(in the rows, 128 means zero)
Known rows, with every way that one mark hangs from another:
(J276 (J455 J152 J322 J579 J707 J752)): [105  89 160 106 124 126 123 151  99 123  49 151  88  77 138 161 176 153
 103 137 106 108  93  90 137 159 118 132  89 144 170 152  87 111 111 154
 115 152  77 143  93 100 165 119]
(J404 (J541 J103 J276)): [123 164 144 104 131 129 121 117 131 143 127 140 122 102 157 118 116 137
 118 125 154 121 119 109 146 109 149 138  99 131 147 193  87 110 117 181
 103 120 121 128 123 131  95  88]
(J152 (J455 J103 J276 J534 J579)): [ 99  95 154 109 110 140 119 137 104 139  83 172  97 109 157 125 166 159
  96 124 114  90 129 107 161 122 110 142  97 149 148 147  83 110  86 160
 156  99  92  97  73 101 186 112]
(J752 (J455 J707)): [154 123 124 123 131 118 130 119  92 130 111 152 106 126 152 139 120 129
 106 153 133 122 112 105 142 125 130 112 111 116 158 158 121 122 133 169
 148 116 121 111  82 103 132 104]
(J276 J159 J201): [114 106 139 154 134 149 141 119 139 115 165 168 122 146 127 130  96 116
 110 192 163 128 114 143 164 126 100 134 108 127 131 147  95 133 106 146
 121 121 168 102 104  98 103 112]
(J75 (J276 J159 J201 (J455 J534))): [115  73 144 159 134 169 137 128 160 141 164 151 130 171 131 121 113 137
 109 213 159 131 122 153 187 131 114 140 110 128 135 150  50 138  96 152
 103 125 191 116 104  97 110 120]
(J534 (J455 J152 J322 J579 J752)): [ 72 102 153 116 104 125 109 145  92 103  67 148  88  83 138 155 176 144
  89 139 109 105  89  92 132 148  82 134  80 143 154 141  99 106 110 151
 120 161  81 126  92 111 180 122]
(J404 (J541 J707)): [146 153 158 125 134 132 131 127 117 126 125 119 111 127 136 124 123 138
 123 116 150 112 117 108 142 121 150 119 104 141 161 209  84 118 121 187
 108 110 120 122 110 122 128 103]
(J714 J276): [117 116 141 126 135 134 138 126 131 130 147 146 117 150 133 128 129 120
 113 169 142 127 122 137 165 131 116 128 122 122 121 158 102 125 112 144
 116 136 160 111  90 122 124 103]
(J752 (J455 J103 J152 J322 J534 (J707 J541))): [115  90 162 102 119 133 119 133  99 127  48 173 105  95 161 155 165 149
  80 104 132 110 120  91 117 102 119 128  82 151 193 209 132 103 123 169
 179 100  48 106  73 103 179 122]
(J152 (J455 J103 (J276 J159 (J541 J404)) J322 J534)): [ 90  61 163 116 110 153 119 115 122 152  75 184 105 109 153 107 145 181
  89 114 112  98 122 103 184 126 125 144  78 141 167 206  87 133  80 163
 151  79 109 101  67  97 185  97]
(J534 (J455 (J276 J201) J710)): [ 85 109 121 143  99 137 109 116  86 124 145 146 109 121 145 138 146 138
 101 143 111 113 110 117 137 129 114 139  98 132 140 134  99 112 101 153
 125 138 111  92 110 102 140 104]
(J92 (J752 (J455 J534 J579))): [106 122 139 114 129 117 120 128  91 120  97 166  99 115 141 144 143 122
  83 198 142 105 120 112 160 140 113 119 108 125 130 140 111 106 119 162
 139 107 116 120  46  88 180 118]
(J75 (J276 (J455 J579))): [133 105 137 118 138 138 118 143 115 134 125 135 113 130 142 119 136 137
 118 161 131 128 119 132 173 146 123 131 124 130 135 134  63 114 112 149
  91 145 152 136 103 120 140 108]
(J752 (J455 J322 J707)): [130 106 116 126 128 120 121 122  83 123  93 159 102 111 156 161 134 137
 107 139 120 128 102  96 126 132 127 115 106 121 167 160 134 123 131 167
 158 110  96 109  62 107 140 108]
(J276 J159 J201 (J455 J707) (J541 J103 J404)): [140 104 167 113 146 151 126 111 163 158  99 168 119 130 136  96 111 166
 101 121 135 116 104 114 209 126 156 131  86 120 175 228  48 153 118 181
  97 131 153 150 123  93 130  94]
(J404 (J455 (J103 J541) J152)): [124 146 183  90 129 133 110 127 109 103 100 151 112  94 146 120 155 131
  86 100 164 106 130  97 136 102 104 154  94 130 183 187 102  90 108 162
 135 127  99 119 129 116 142 109]
(J75 (J276 J159 J201 (J455 J579))): [117  86 143 146 139 160 124 137 141 122 159 166 130 147 139 116 105 131
 116 199 153 135 115 153 184 135  92 133 115 124 136 129  62 127 103 133
  94 143 177 123 112 105 115 123]
(J103 J541): [143 151 146 123 132 126 129 125 118 123 131 124 114 111 136 141 119 121
 113 131 162 125 121 118 139 119 131 134 117 139 150 168  90 112 111 167
 114 115 129 115 108 111 123  97]
(J159 (J276 (J541 J404))): [124 108 146 111 153 134 150 120 119 142 133 142 115 146 127  93 122 141
 105 130 134 124 123 127 197 137 139 128 107 129 123 202  83 127 106 158
 107 133 163 142  95 121 162  93]
(J710 J455): [116 128 150 120 143 138 110 127 109 123 107 133 107 126 147 128 136 129
 101 157 142 114 102 119 153 128 125 132 113 133 136 147  93 115 116 172
 128 123 134 110  87 117 132 103]
(J103 (J541 (J276 J159) (J707 (J455 J322 J534 J752)))): [ 71 119 190 115 117 158 123 135 128 133  98 134 124 116 141 158 133 162
 114 157 149 119 108 105 123 115 118 131  69 119 215 228  78 115  85 182
 126  83  92 108  61 116 117 108]
(J707 (J455 J103 J276 J322 J710 (J752 J92)) J541): [ 48 119 167  86 108 129  99 127  73 101  63 164 108  65 138 156 200 149
 104 118 124 103 116  85  91 130 117 123  83 139 187 184 145  83  83 146
 136  80  42 109  41 123 166 104]
(J404 (J455 J322) J541): [ 98 139 137 112 129 133 119 124 105 106 124 138 115 103 150 141 144 139
 110 112 152 122 124  96 117 129 117 142  86 139 177 189 109  91 101 177
 128 106 107 127 102 131 134 112]
(J714 (J276 J159 J201)): [100  98 147 155 136 156 144 120 158 119 181 178 133 167 130 128  99 113
 110 206 165 133 117 157 178 121  86 130 114 117 122 153 100 137 103 128
 120 135 184  99  99 108 101 116]
(J201 (J276 J159 (J455 J710) (J541 J404))): [111  95 156 100 131 152 111 125 147 147 112 146 120 130 123  96 110 142
  95 177 132 126 118 149 195 154 132 132 109 113 150 192  71 124 121 148
  80 142 164 139 113 115 159  77]
(J103 J455 (J541 J276 J404 J707)): [137 181 185  95 143 137 125 131 128 136 110 124 118 120 156 107 140 151
 116  94 128 112 112  85 151  96 152 121  92 109 205 237  68 124 106 206
 111 106 104 117  98 128 102  95]
(J710 (J455 (J752 J92))): [ 99 145 163 134 142 128 106 129 114 109  88 140  98 114 125 138 162 124
 100 193 146 100  84  96 149 140 118 121 112 124 130 129 105 117 106 167
 113 114 132 119  55 112 135 105]
(J541 J404 J707): [137 143 164 110 141 140 133 128 122 134 102 127  98 142 127 112 144 147
 116 114 119 109 111 105 170 128 161 103  99 127 161 224  81 142 124 196
 118 121 126 123  87 120 146  99]
(J404 (J455 J103 J152 J276 J579 J752) J541): [ 88 132 183  92 108 128 118 130  80 108  88 154 110  65 155 123 174 149
  93 100 144  84 127  88 124 123  91 148  60 142 167 183 114  71  76 150
 133 142  74 122 134 120 169 127]
(J541 (J404 J455)): [111 147 150  98 139 138 129 120 119 121 117 138 107 133 135 109 151 139
 102 124 137 114 126 102 162 127 131 125  86 120 167 201  94 115 107 187
 128 124 136 129  99 125 145 107]
(J541 J103 (J404 (J455 J534 J710 (J752 J92)))): [ 41 164 185  72 140 153  99 128 134 114  51 160  95 101 112 130 209 154
  80 151 124  88 103  75 154 136 134 116  67 125 181 221  94 109 103 201
 122 115  99 149  56 121 183 107]
(J201 (J276 (J455 J322 J534 J710 (J752 J92)) J541)): [ 61  76 148 120 122 139 106 140 131 134  69 144 100 109  99 154 168 147
  89 205 122 107  93 115 162 182 131 141 109 119 139 152  84 111  98 151
  83 115 125 148  42 112 182  92]
(J710 (J455 J152 J322 J534 J579 J752)): [ 41  93 186 107 131 153 107 153 101 111  37 148  91  85 143 167 184 145
  77 165 128  93  82 104 138 147  92 136  75 156 146 153  95  95  91 166
 143 137  74 123  59 113 194 133]
(J752 J92 (J455 J322)): [107 130 117 135 124 109 107 119  87 102  97 163  99 106 142 156 134 119
 106 189 129 128 109  98 131 145 123 108 129 113 132 124 136 118 123 162
 137  92 113 116  33 105 149 115]
(J276 J159 (J455 J534 J710) (J541 J103 J404)): [ 95 102 172  81 132 160 101 124 152 158  65 150 111 106 126 102 129 171
  85 154 117 116 120 126 194 147 159 135  88 139 165 233  38 130 121 182
  93 124 136 154 102  98 184  88]
(J541 J103 (J276 J159 J201) J404 (J707 (J455 J752))): [ 73 146 200  98 137 170 131 120 158 134 109 160 125 139 139 109 131 160
 114 147 144 105  95 106 182 104 132 104  55  96 193 252  69 145 104 195
 112 117 122 134  83 129  99 108]
(J201 (J276 J455 (J541 J103))): [131 107 147  99 136 128 120 121 152 157 107 130 119 132 135 103 118 149
 105 140 133 119 117 133 200 148 154 141 119 112 128 181  50 132 122 168
  74 144 164 158 115 123 144  83]
(J92 (J752 J455)): [135 138 126 124 131 104 124 112  91 114 124 158 102 118 143 135 131 113
  98 193 147 114 116 104 159 135 127 112 121 111 123 134 128 118 134 158
 127 106 136 119  63  96 138 106]
(J92 (J752 (J455 J103 J579 (J707 J541)))): [150 128 156  95 138 108 110 130  90 115  76 191 109  93 155 131 160 134
  87 112 143 104 114  88 139 101 111 115  97 132 185 182 141 102 138 150
 152 102  71 111  70  97 162 103]

Rows:
[130 101 134 154 128 145 133 124 149 126 154 151 121 142 132 127  99 130
 115 200 151 133 121 142 170 139 118 136 115 128 134 142  59 139 112 152
 102 125 172 119 113  89 107 114]
(J276 J159 J201 J455)
[ 60  92 158 106  98 140 106 126  68 121  90 179 109  86 164 137 117 132
  83 209 118 116 136 137 132 140  90 123  98 136 133 138 120  85  99 138
 155 128  90  97  88  85 202 130]
(J752 (J455 J152 (J276 J159) J534 J579 J710))
[105 103 135 105 115 134 108 122  77 128 106 158 104  93 139 129 159 140
 103 123 111 108 122 117 131 132 130 140 106 137 143 158 121 107 104 140
 138 123  97  90  98 110 148  89]
(J455 J103 J276 J710)
[ 96 155 188 110 120 141 118 111 125 125 119 138 127 107 158 108 139 174
 124 111 133  98 123  88 136 114 131 118  57 127 190 245  82 120  90 189
 114 115 114 123 129 122 128 116]
(J404 (J455 (J276 J159) J752) (J541 J103 J707))
[133 103 126 128  94 117 106 113  88 139 116 140 104 120 150 118 161 154
 100 101 102 105 126 102 138 120 124 146 102 133 150 157  96 126 102 156
 136 132 111  83 114 102 145  93]
(J534 (J455 J103 J276))
[116 105 188 100 169 167 134 109 155 140 126 192 136 150 154  79 130 155
  96 104 150 108  94 107 211  97 116 131  73 102 195 240  81 144 100 172
 109 131 161 137 115 120 105 101]
(J75 (J276 J159 J201 (J541 (J103 (J455 J707)) J404)))
[131 167 171 134 140 153 133 126 139 137 138 132 120 135 140 124 116 141
 119 114 151 117 101 107 169  95 154 118  92 115 176 220  73 133 108 194
 112 112 117 113 100 122  92 100]
(J103 (J541 (J276 J201) J404 J707))
[ 77 111 162  88 123 131 127 125  85 108  91 148 100 106 148 145 151 125
 101 139 144 118 125 111 132 138 116 134 102 128 158 167 112  97 105 164
 132 118  95 128  78 121 152 117]
(J707 (J455 J152 J322))
[106 146 182 100 126 134 132 132 122 134 113 138 117 106 162 130 139 129
  92 148 155 111 128 103 138 102 117 159  99 126 170 176  76  92  87 178
 122 113 106 113 109 108 115 111]
(J103 (J455 J152 J534) (J541 J276))
[119  88 179 108 127 142 138 137 118 135  61 161  91 111 119 143 187 146
  82 130 138  83 102  93 149 122 117 145  75 143 169 192 106 119 106 161
 147 135  93 112  98  96 155 108]
(J455 J103 J152 J534 J707 J752)
[ 99  76 144 113 117 128 120 136  74 130  61 172  97  78 143 160 189 166
 107  85  93  96  94  87 120 138 111 136  74 143 176 171 131 117  84 141
 155 129  59  94  74 106 157 105]
(J455 J103 J276 J322 J579 J707 J752)
[108 101 157 132 142 148 133 109 150 129 138 177 127 131 131 108  85 136
 101 161 161 121 104 136 195 125 116 141  96 122 133 182  76 135 110 154
 101 124 171 133 111 103 120 102]
(J276 J159 J201 (J541 J103))
[148 115 159 142 133 152 122 120 140 134 145 188 133 121 143 131 105 134
 105 129 170 124 106 117 146  80 104 155  95 117 194 182 107 127 105 142
 139 111 122  79 123  97  63  88]
(J455 (J103 (J541 (J276 J159 J201))) J707)
[128  97 165 110 126 128 119 114  85 138 109 146 112 126 144  91 141 174
 106  85 110  96 125  95 166 127 142 145  86 110 176 213  89 111  92 169
 128 107 121 113 104 117 152  97]
(J404 (J455 J103 (J276 (J541 J707))))
[ 91 105 154  97  98 122  94 128  52 128  81 163  91  87 161 131 171 147
  90 108  88 102 115  97 123 130 108 138  93 139 171 145 116  89 107 148
 135 160  63  98 126  96 183 104]
(J534 (J455 J152 J276 J579 J707 J710))
[ 61  98 185  85 120 132 131 124  99 139  46 161  98  86 167 154 211 173
  94  93  94  83 104  65 126 126 131 138  58 141 183 211 101 121  73 188
 151 126  59 117  82 103 158 122]
(J541 (J103 (J455 J152 J276 J322 J534 J707 J752)))
[ 96 169 181 111 133 149 129 119 129 119 138 151 121 114 155 115 127 126
  96 128 171 114 120  99 163  94 117 143  78 110 174 192  92  94  93 181
 122 129 115 126 128 123 104 116]
(J103 (J541 (J276 J201) (J404 (J455 J152))))
[ 80 147 160 103 138 126 113 135 105  92  93 158  99  95 117 140 182 122
  99 187 129 101  93  87 129 147 105 124 105 116 159 141 114 104 106 157
 105 112 112 128  58 113 138 104]
(J103 (J455 J710 (J752 J92)))
[140 138 155 104 143 121 141 130 121 141 125 152 125 125 165 116 138 141
 116 111 133 123 119  94 128  95 128 140  93 122 201 194 100 103 106 175
 126 101 106 107 105 122  86  94]
(J103 (J455 (J707 (J541 J276))))
[ 70 102 142 123 110 140 133 128  92 137 105 132 101 103 126 155 165 145
 103 173 114 100 113 115 132 151 129 131  84 146 133 160 103 104  82 156
 129 120 106 105  78 103 162 105]
(J455 J276 J534 J710 J752)
[129 120 123 142 113  94 122  98  68 133 120 153 109 112 150 117 100 129
 108 187 129 117 125 108 161 148 142 120 129 101 107 125 121 106  97 153
 119  91 142 118  62  94 157 104]
(J752 J92 (J455 (J276 J541)))
[102  97 157 118 129 128 138 133  98 119  75 155  90  96 133 161 171 138
 103 134 125 105  89  88 132 140 116 130  84 137 163 166 126 117 108 156
 134 138  90 122  88 109 139 110]
(J455 J152 J322 J707 J752)
[ 71 126 184  67 129 143 105 143 107 113  62 179 112  77 163 112 174 157
  87  75 122 112 123  87 135 101 103 142  62 133 204 221 117  79  99 164
 147 124  51 123  98 139 163 116]
(J707 (J541 J276 (J404 (J455 J103 J152 J322 J579))))
[124 108 139 109 113 127  96 139 102 119  89 155 100 112 136 122 161 146
  88 107 116 108 111 108 146 123  94 145 100 137 165 156  86 117 123 154
 130 146 103 105 105 108 166  99]
(J534 (J455 J103 J579))
[113  75 147 130 135 175 100 135 137 116 143 179 128 131 129 117 133 135
 102 182 147 128 108 144 172 126  99 142 112 123 155 148  83 129 121 123
 107 139 155 110 114 109 110 102]
(J75 (J276 J159 J201 (J455 J103 J710)))
[108 101 151  96 130 148 118 132 123 157  76 124  99 111 117 117 142 159
  87 151 118 113 118 120 185 159 166 138  98 141 153 205  47 112 114 181
  95 120 130 153  88 102 191  89]
(J276 (J455 J534 J710) (J541 J404))
[ 93 100 152  95 137 149 116 147  96 132  77 166  97 109 127 151 161 140
  90 140 119 108 108 117 136 137 117 136  95 148 176 173 102  96 113 161
 142 128  88 112  79 102 178 100]
(J455 J534 J579 J707 J710)
[ 98 142 148 103 135 151 118 137 101 127 101 182 122  97 163 134 123 135
  96 132 133 126  98 108 141  98 116 105  76 121 192 194 127  90 128 166
 147 118  65 118  80 122 141 110]
(J752 (J455 J579 (J707 (J541 (J276 J201) J404)) J710))
[126 118 165 120 114 136 123 112 105 128 120 165 125 100 152 119 154 162
 107 103 145  97 124  87 117 108 102 146  56 130 206 213 122 106  80 153
 144 115 106  94 136 106 118 104]
(J404 (J455 J103 (J276 J159) J707 J752) J541)
[ 83 109 165 112 136 139 102 131  94 109  76 147  97  98 157 144 156 130
  93 147 132 112  97 106 139 134 116 136 107 141 138 146 110 107 112 164
 138 131  98 113  82 118 151 115]
(J710 (J455 J152 J322))
[126 124 183 103 122 141 121 132 122 126  85 143 104 100 134 139 153 130
  83 117 162 101 128 113 143 106 121 153 102 152 159 191  87 104 103 165
 138 120  95 108 112 100 158 107]
(J455 (J103 J541) J152 J534)
[103 126 172  92 129 122 118 125  87 121  76 177 100  96 151 143 165 124
  74 165 147 102 120  93 132 111 127 115  95 140 173 183 141  84 136 164
 148 101  67 118  73  90 179 111]
(J92 (J752 (J455 J152 J534 (J707 J541) J710)))
[123 107 160 115 116 133 117 136 117 159  78 137 104  93 158 160 148 155
 102 130 128 124 120  93 130 121 153 157 102 139 188 179  70 106 100 178
 122 114  79 117 105  94 123 101]
(J103 (J541 (J276 (J455 J152 J322 J534 J707))))
[ 66 105 134  98 119 130 111 126  68 113 104 155 106  84 160 149 172 145
 109 124  91 116 116  99 109 145 120 137  99 133 162 156 120 102  89 157
 137 112  81  99  74 116 145 106]
(J103 (J455 J276 J322 J710))
[126 125 143 133 127 133 137 123 140 137 156 154 134 129 150 112  87 128
 122 176 155 142 131 137 141 107 115 135 105 129 155 172  99 111 108 147
 113 103 147  98 111 114  88  94]
(J707 (J541 (J276 J159)))
[ 73  58 148 146  97 149 120 113  94 120 103 195 115 106 163 154 129 143
  83 176 132 111 126 124 139 120  93 137  85 131 137 156 129 121  87 142
 180 109  94  79  77  82 160 139]
(J752 (J455 J103 J152 (J276 J159 J201) J322 J534))
[ 83 135 178  77 146 146 130 117 154 137  94 139 118 131 126  95 155 156
  88 115 142  95  99 104 202 134 127 127  62 100 162 237  85 122 102 184
  97 148 148 164 103 148 158  93]
(J201 (J276 (J541 J103 (J404 (J455 J752)))))
[ 80 112 168 107 107 127 124 118  93 131  81 150 102 116 125 140 189 147
  97 157 137  85 130  95 134 135 126 135  91 124 155 171 105 107  65 166
 139  87 101 105  46 100 162 110]
(J707 (J455 J103 J276 J534 (J752 J92)))
[130  85 164 124 133 133 137 132 119 139 113 123 109 120 128 107 132 141
 106 179 147 112 101 118 197 156 130 140 106 118 121 147  64 111 105 139
  67 154 168 162 119 116 139 106]
(J75 (J276 (J455 J152 J752) J541))
[ 86  90 181  94 134 128  98 108  76 148  47 164 101  82 181 125 156 169
  92  80 105  97  95  85 156 125 151 145  87 134 158 190 109 109  95 173
 138 129  76 120 100 111 162  99]
(J710 (J455 J152 (J276 (J541 J103)) J322 J707))
[ 80  71 146 101 111 151 103 133  86 139  57 188  89  92 157 154 200 172
  93  95  90  94 109  82 128 121 126 143  87 151 192 170 120 114  98 163
 177  87  48  84  58 102 176  94]
(J152 (J455 J103 J276 J322 J534 J707 J710))
[120 131 139 158 126 148 138 116 143 128 183 164 137 129 146 123  75 118
 118 187 183 132 118 138 150 107 107 145  98 124 142 162  98 112  99 150
 109 112 156 102 127 110  67 104]
(J404 (J541 (J276 J159 J201)))
[114  99 148 135 139 138 146 133 130 123 149 148 115 146 139 121 132 125
 109 180 143 128 130 134 180 137 121 138 123 136 107 137  63 125 111 147
 103 153 155 139 120 101 136 126]
(J159 (J276 J201 (J455 J152)))
[ 73  65 172  95 134 166 113 121 150 137  90 178 122 143 124 105 149 163
  71 122 139 106 122 124 182 128 100 154  67 113 190 243 100 123  87 162
 141 115 137 115  82 125 175  96]
(J201 (J276 J159 (J541 (J404 (J455 J103 J322 J534)))))
[140 110 151 139 139 142 148 132 159 143 148 149 131 156 145 133 131 138
 118 140 149 133 121 127 164 111 131 128 108 135 163 185  75 126 114 156
 109 127 139 124 110 110 109 113]
(J714 (J276 J201 (J455 (J707 J541))))
[107 119 179 120 144 148 129 140 132 142  74 128 111 123 141 146 170 152
  94 130 150  98  92  97 134 109 127 127  71 159 184 206  89 108 101 187
 141 106  97 111  78 113 148 110]
(J710 (J455 J534 (J707 J541) J752))
[ 82 133 166 116 122 142 141 107  99 121 134 153 109 127 154 109 149 136
  99 127 136 101 132 104 167 120 124 132  76 121 143 182 104 105  77 176
 137 136 121 117 119 112 144 131]
(J541 (J404 (J455 J152 (J276 J201))))
